What can hang from each mark
zadanaf: radapab
dururu: totur
tudap: nolo radapab
tata: mifa situtog
nolo: poso situtog
situtog: nolo rize tata totur
totur: dururu
radapab: muvo
poso: nolo

Known rows, with every way that one mark hangs from another
tata[situtog[nolo rize totur[dururu]]]: [ -1.5 -20.3  13.3   6.9 -22.0 -48.6  20.1 -17.2 -29.7 -24.3  -4.3  -6.1
  -2.9  -0.1  10.3  -6.6  -2.9  33.0  15.6 -22.9  23.6  24.2 -21.5]
zadanaf[radapab]: [ -9.4   4.3  12.7  13.2  -5.5 -10.0   9.9   7.6  10.6   3.5   5.1  -3.9
  -5.6  -1.4   7.9   0.0   2.6  -6.9   8.6   0.6  -9.7  -2.4  18.3]
tata[mifa situtog[rize totur[dururu]]]: [-19.8 -24.8  18.8  35.0 -16.7 -46.2  24.4 -22.1 -28.9 -20.7   5.0  -4.2
 -29.1 -15.8  10.4  -3.8  -7.9  14.1  26.4 -34.2  28.3  21.4 -24.2]
radapab[muvo]: [  5.8  -0.8  20.2   0.9  11.8 -10.2   5.0   3.1  15.7   5.4   0.4  -2.8
  -8.5   3.9   8.8   8.6   4.7  -2.8  -6.1   3.2  -0.7   5.4   8.2]
poso[nolo[situtog]]: [  2.2  11.1   3.3 -23.1 -26.3  -9.0  20.8 -22.7 -21.5 -11.2  -8.7   3.8
 -21.3  -6.6  23.9  -5.6   3.2   6.8  11.3   2.7  -1.1   5.7 -13.6]
nolo[poso situtog]: [ -3.4   7.5   8.9   7.6 -21.6  -6.0   6.3 -14.2 -17.5 -12.1  -2.4   3.0
 -11.7  -5.1  26.3  -5.0   7.1  -2.1  20.8  12.2  -4.0  -5.7 -14.6]
nolo[situtog]: [  1.0  12.0   2.3   2.2 -12.5  -9.7   6.4  -9.3 -15.7 -13.9  -0.6   0.7
 -11.3  -5.8  13.2  -2.0  -2.5  -4.5  12.8   3.3  -1.9   0.4  -2.9]
poso[nolo[situtog[tata[mifa]]]]: [  3.4   0.2  20.7 -24.1 -29.5 -21.3  21.7 -37.5 -24.0 -46.8  -9.0   3.7
 -50.5 -22.1  36.7 -13.3   8.5 -18.9  30.6 -22.2  11.3   5.9   0.8]
tata[mifa situtog[totur]]: [-12.1 -19.1  18.6  11.9  -4.6 -30.1  20.0 -18.2 -18.2 -13.8  -7.3   2.4
 -22.6 -23.0  -0.6 -12.1  -8.7  -8.0  11.6 -34.4  28.1  13.7 -14.3]
zadanaf[radapab[muvo]]: [ -3.9   3.6  32.9  13.7   6.0 -20.4  15.4  10.4  26.0   9.2   5.6  -5.9
 -13.9   1.9  15.9   8.3   7.8  -8.9   1.7   3.6 -10.0   3.1  26.2]
situtog[rize tata]: [ -5.9  -2.9  15.1   0.0 -12.0 -20.9  -1.6  -9.7   2.1 -47.7  -2.5 -15.4
  -3.3  -6.4  25.0 -11.6  14.2  -4.4  15.2 -17.5  -7.1   4.2  16.1]
tudap[radapab]: [  3.8   7.2  14.8   3.0   1.7   5.4  -1.8   4.2   0.6  11.2   6.2   5.7
 -10.1   8.1  11.0   4.9   4.8  -8.9  -1.4  11.4  -3.5 -10.2  17.7]
tudap[nolo]: [ 15.4   6.8   3.1 -12.3   0.3  -7.9   8.0  -0.3   0.0  -4.9  -9.5  -3.9
  -4.3  -7.8  -8.1  -6.5 -12.0  12.8  -3.9  -7.8  13.6   6.8  -9.3]
dururu[totur]: [ -7.3  -4.0  -8.7  12.3  -7.1   2.0  -2.5  -3.5 -13.9  16.8  12.3   2.6
   2.6  10.2   0.5   7.7 -10.6   1.4   4.7   9.5  10.3   1.9   3.0]
situtog[rize]: [ -8.4  -0.7   9.0   3.8  -6.8 -12.9  -1.1  -5.8  -1.3 -22.0   0.6 -13.2
   3.5  -2.3  12.3  -4.3   7.1  11.6   6.2  -6.9  -8.5   3.7   2.1]
tata[mifa situtog[nolo]]: [ 15.6 -17.0  21.0 -31.8  -8.9 -28.9  13.4 -24.0 -15.8 -34.9  -7.7   5.7
 -30.5  -9.1   7.8 -10.1  -2.3  -3.5  17.6 -36.1  31.6   9.0   2.4]
nolo[situtog[tata totur]]: [ -6.4   4.3  11.8  15.9 -17.7 -25.6  11.6 -12.6 -21.8 -30.1 -10.5  -2.9
  -7.2 -20.4  15.9 -14.1   0.9 -16.5  15.7  -7.4   3.1   8.6  -2.8]
tudap[nolo[poso] radapab[muvo]]: [ 21.3   8.4  43.5  -2.9   4.2 -10.2  11.5   2.4  15.3  12.7  -2.9   0.9
 -22.4   5.5  25.4   3.4   7.2   3.6  -5.5  16.3   6.9  -3.8   3.9]
nolo[situtog[tata]]: [  4.1   9.4   9.1  -1.5 -17.8 -17.9   5.6 -13.7 -12.9 -39.9  -3.6  -1.7
 -18.3 -10.0  25.0  -8.8   4.7 -20.5  22.5  -6.6  -0.8   0.6  10.9]
totur[dururu]: [ -0.7  -5.9  -9.1  20.6  -6.1  -3.6   4.4   1.2 -10.2  14.0  12.3   6.3
 -10.3  10.1  -0.8  12.8  -5.5  10.9   9.3   6.8   8.7   3.9 -12.2]
poso[nolo[situtog[rize tata]]]: [ -3.4   8.3  18.5 -23.4 -38.7 -29.7  19.4 -33.2 -18.7 -58.7 -11.4 -12.6
 -23.9 -12.5  48.2 -17.2  17.4   2.0  26.7 -15.0  -8.3   9.7   2.1]
situtog[nolo[poso] tata totur[dururu]]: [  3.5 -21.8  13.1  12.4 -22.9 -21.9   6.6 -11.5 -24.8 -11.1  -5.6   4.3
  -0.5  -0.9  15.0  -6.1   9.2  10.7  18.4   1.9  18.9   8.3 -19.9]
situtog[rize totur]: [-19.7  -5.3  11.8  21.1  -5.4 -21.0   4.3  -5.4  -9.8 -11.8  -6.1 -15.1
  14.5 -12.5   3.9  -8.5   2.6  14.9  -1.0  -7.7  -4.9  11.1 -11.5]
situtog[rize tata[mifa] totur[dururu]]: [-18.3 -22.2  20.8  40.5 -14.0 -36.2  10.6 -18.4 -23.1 -32.6   6.3  -9.3
 -25.1 -18.9  15.3  -3.5   1.7  -0.5  27.8 -25.7  16.6  15.7  -9.4]

Rows
[ -6.6 -18.3  28.1  -7.5 -26.2 -41.7  15.8 -22.8 -21.3 -36.0 -18.2 -10.3
   6.8  -9.3  23.4 -22.2  12.3  24.4  13.3 -20.7  13.9  14.0 -21.6]	tata[situtog[nolo[poso] rize totur]]
[-11.8 -25.4   9.9  32.2 -10.3 -33.9  25.4 -15.2 -28.2   0.4   4.6   9.0
 -33.1 -12.7  -1.6   0.4 -15.1   2.5  20.6 -27.7  36.8  17.4 -26.5]	tata[mifa situtog[totur[dururu]]]
[  4.8 -14.1  25.0 -25.5 -27.2 -34.1  10.4 -23.4 -12.1 -46.1 -11.8  -8.6
  -3.1   0.9  32.3 -17.5  17.2  20.8  20.6 -19.8  10.2   6.5  -7.7]	tata[situtog[nolo[poso] rize]]
[ 19.8  25.1  19.8  -6.4 -10.9 -11.9  13.2  -6.1 -16.0  -9.0  -3.0   2.7
 -26.5  -4.9  17.2  -3.2  -9.6  -1.9   9.1   6.2   7.9  -3.0   4.5]	tudap[nolo[situtog] radapab]
[ -7.6 -19.4  14.8  20.0 -23.4 -26.8   7.2 -13.8 -27.9  -7.5  -1.2  -7.0
   8.4   1.6  15.1  -2.7   8.6  36.4  14.8   5.6   9.6  11.5 -32.1]	situtog[nolo[poso] rize totur[dururu]]
[ -7.7   5.5   6.2  -5.7 -25.1 -16.2  25.8 -21.9 -30.7  -2.6 -14.6   1.2
  -9.8 -16.7  15.4 -10.8  -1.0  10.5   5.4   1.3   3.0  12.7 -27.0]	poso[nolo[situtog[totur]]]
[ 19.3  19.0  33.0  -4.5 -25.5 -17.0  13.4 -14.4 -13.9 -33.5  -7.5   1.9
 -32.6  -8.2  41.9 -14.0   7.9 -14.4  23.6   5.5   6.8  -8.6   7.7]	tudap[nolo[poso situtog[tata]] radapab]
[ -6.3   0.9  28.8   5.2 -22.0 -34.4   7.3 -30.4 -19.0 -71.3   0.4 -12.1
 -38.1 -24.2  37.2 -13.0   8.8 -19.1  39.4 -29.0   3.2   4.4  12.6]	nolo[situtog[rize tata[mifa]]]
[  4.0 -18.4  37.7 -18.5 -21.9 -28.4  -2.5 -31.2 -10.7 -65.8  -7.5 -10.5
 -22.6 -14.7  38.0 -17.5  22.9  -2.6  31.4 -26.3  10.1   0.4   7.5]	situtog[nolo[poso] rize tata[mifa]]
[ -5.8 -15.8  30.1  -3.6 -24.1 -31.7   1.2 -19.6 -14.3 -46.9 -16.5 -14.2
  11.5 -12.5  27.7 -22.5  21.6  10.5  14.8 -12.1   1.5   7.6  -6.9]	situtog[nolo[poso] rize tata totur]
[ -4.2 -22.8  32.6 -11.4 -14.1 -49.1  17.9 -29.3 -26.0 -47.7 -13.4  -9.5
 -15.3 -21.9  11.1 -19.2   0.2  12.6  16.1 -44.4  26.9  20.0  -9.2]	tata[mifa situtog[nolo rize totur]]
[-11.6   7.2  17.0  11.2 -28.7 -18.6   6.2 -20.3 -17.8 -33.2  -1.0 -10.6
  -8.2  -6.9  37.6  -9.1  13.7   9.7  27.0   5.5 -11.8  -2.0 -13.0]	nolo[poso situtog[rize]]
[ 25.6  12.7  37.2  -7.7  13.0 -12.8  11.4   7.0  15.2  10.5  -2.0  -1.1
 -22.6   4.0  12.6   7.3  -1.9   0.2 -11.3   7.5   9.5   2.2  16.0]	tudap[nolo radapab[muvo]]
[  5.7 -19.3  25.5  -9.9  -5.7 -26.4   3.9 -19.9 -18.3 -37.0 -13.7  -1.2
 -15.0 -22.5   3.5 -15.2   3.1 -12.8  12.2 -28.7  23.2   9.7   2.8]	situtog[nolo tata[mifa] totur]
[  0.3 -13.5  14.4  -3.5 -11.1 -11.1   2.8  -9.6 -17.0  -0.5 -14.0   0.8
  14.9  -6.0   3.8 -11.7   7.5  15.5  -0.4   4.6   8.2   3.4 -22.6]	situtog[nolo[poso] totur]
[ 15.3  20.9  25.4  -1.0 -20.3  -9.1  13.2 -10.0 -17.4  -7.2  -4.1   4.1
 -25.7  -3.7  30.0  -6.6  -0.5   1.4  15.4  15.3   6.2  -9.0  -7.0]	tudap[nolo[poso situtog] radapab]
[ 11.9  13.7  11.5  -4.0 -21.5 -14.4  14.9 -14.7 -18.0 -18.0 -11.3  -1.5
 -15.4 -12.3  18.4 -11.5  -4.9  10.3  17.6   4.6   9.4   0.6 -24.8]	tudap[nolo[poso situtog]]
[ -2.6  -3.0  26.3   6.9 -25.3 -18.8   8.0 -27.7 -20.4 -46.8  -2.0   2.6
 -41.4 -20.7  38.0 -11.7  11.9 -26.9  40.0 -12.6   9.3  -5.1  -0.9]	nolo[poso situtog[tata[mifa]]]
[-17.9 -10.5  16.7  12.6 -13.2 -38.6  18.3 -12.6 -12.6 -27.0 -10.0 -12.7
   3.5 -14.1  10.8 -15.9   0.8  13.1   6.7 -25.8   8.4  17.4 -13.2]	tata[situtog[rize totur]]
[ 26.4  24.5  39.9  -5.8   0.9 -22.1  18.2  -2.4   0.2  -3.3  -2.7   0.1
 -34.3  -1.0  25.2   5.0  -4.7  -4.0   1.1  10.3   7.9   2.6  12.6]	tudap[nolo[situtog] radapab[muvo]]
[ 10.6  -5.9  20.8 -25.9 -15.8 -27.3  -3.8 -16.3  -4.2 -58.7  -9.4 -14.2
   0.2  -3.4  23.7 -14.2  16.8   4.4  13.8 -20.7   0.4   6.9  19.3]	situtog[nolo rize tata]
[ -9.7 -17.2  -0.6  29.8 -12.6 -29.2  23.6  -4.9 -22.0  10.3   0.9   6.4
  -9.9  -1.1  -1.8   0.8 -12.1  13.1   9.2 -12.5  25.4  17.6 -26.8]	tata[situtog[totur[dururu]]]
[-16.4 -14.0   9.8  38.3 -16.8 -32.8   7.8  -7.6 -17.2 -23.3   3.1 -11.0
  -2.9  -6.9  14.7  -3.4   4.6  10.2  16.7 -10.6   5.3  15.7  -8.9]	situtog[rize tata totur[dururu]]
[  5.3 -14.1  -0.6  11.6  -7.4 -16.5   8.2  -3.8 -26.0  12.8  -1.5   5.0
   4.7   2.8 -10.3   4.6  -7.6  23.3   2.2   3.1  19.4  14.2 -22.4]	situtog[nolo totur[dururu]]
[-14.2   2.4  21.8  -6.0 -37.2 -37.5  24.2 -32.7 -28.1 -49.4 -17.8 -13.5
 -13.6 -22.5  39.5 -21.9  13.1   5.3  19.4 -16.0  -5.4  17.1 -11.1]	poso[nolo[situtog[rize tata totur]]]
[  6.0 -10.1  27.1 -20.5 -24.8 -25.1  -3.5 -20.6  -5.9 -56.8 -10.7 -12.9
   0.1  -2.1  37.1 -17.4  26.9   7.1  21.3 -11.1  -1.5   1.3   8.2]	situtog[nolo[poso] rize tata]
[ 12.9 -13.5  15.8 -29.1 -20.6 -20.9  11.7 -17.1 -11.3 -24.0 -12.2   5.2
  -6.9   2.7  19.9 -13.3  10.1  10.1  13.2 -12.5  18.0   3.2 -10.3]	tata[situtog[nolo[poso]]]
[ -8.9  -4.2  23.1  18.9 -15.0 -29.3  12.9 -23.5 -27.6 -39.4  -7.0  -1.1
 -30.0 -32.3  16.8 -14.1  -1.5 -26.6  26.9 -22.6  14.4   8.1  -2.7]	nolo[situtog[tata[mifa] totur]]
[-15.2   3.8  20.2  20.3 -23.8 -38.1  11.4 -18.8 -21.8 -52.4  -9.5 -16.2
  -4.8 -22.4  28.5 -18.4   7.5  -5.0  21.7 -15.3  -5.4  11.5  -0.1]	nolo[situtog[rize tata totur]]
[ -0.7 -11.4  23.6  -8.3 -14.3 -34.3   1.0 -15.5 -13.5 -49.5 -15.9 -16.5
  10.3 -13.8  15.1 -19.5  12.6   7.8   7.4 -21.4   3.2  14.3   5.3]	situtog[nolo rize tata totur]
[ -3.8  -8.7  16.7  -4.6  -8.4 -26.5   2.0 -11.8 -15.7 -23.8 -12.5 -14.4
  18.2  -8.8   3.0 -11.5   4.6  23.3  -1.0 -11.3   2.7  13.7  -8.5]	situtog[nolo rize totur]
[ -8.2 -11.0  26.9   2.4  -9.7 -25.6   0.0 -20.9  -3.3 -56.8   1.1 -13.7
 -25.7 -18.6  24.9 -11.0  11.6 -14.4  25.3 -32.0   4.8   4.3  15.7]	situtog[rize tata[mifa]]
[  1.1 -18.5   5.9  15.9 -17.0 -14.4   7.5  -7.9 -26.8  14.4  -2.2   6.6
   5.7   3.9   2.3   1.5   1.8  25.9   8.7  12.2  17.5   7.9 -33.9]	situtog[nolo[poso] totur[dururu]]
[  6.9 -17.7  29.2 -28.4 -15.2 -41.1  11.8 -30.6 -16.8 -57.1  -7.2  -7.4
 -26.9 -11.8  19.6 -14.0   4.5   8.8  22.9 -43.8  23.1  12.4   3.7]	tata[mifa situtog[nolo rize]]
[ 21.2  20.7  45.7   0.0  -8.0 -19.2  18.6  -7.0  -1.6  -0.9  -3.9   1.4
 -34.1  -0.5  38.1   1.8   4.9  -1.2   8.6  19.7   5.3  -4.0   0.7]	tudap[nolo[poso situtog] radapab[muvo]]
[-17.0  -0.7   5.5  18.2 -37.1 -32.4  30.6 -26.5 -40.8  -9.4  -2.9  -5.4
 -17.0  -8.4  26.3  -2.1   0.7  32.2  20.4   1.2   2.9  21.0 -37.3]	poso[nolo[situtog[rize totur[dururu]]]]
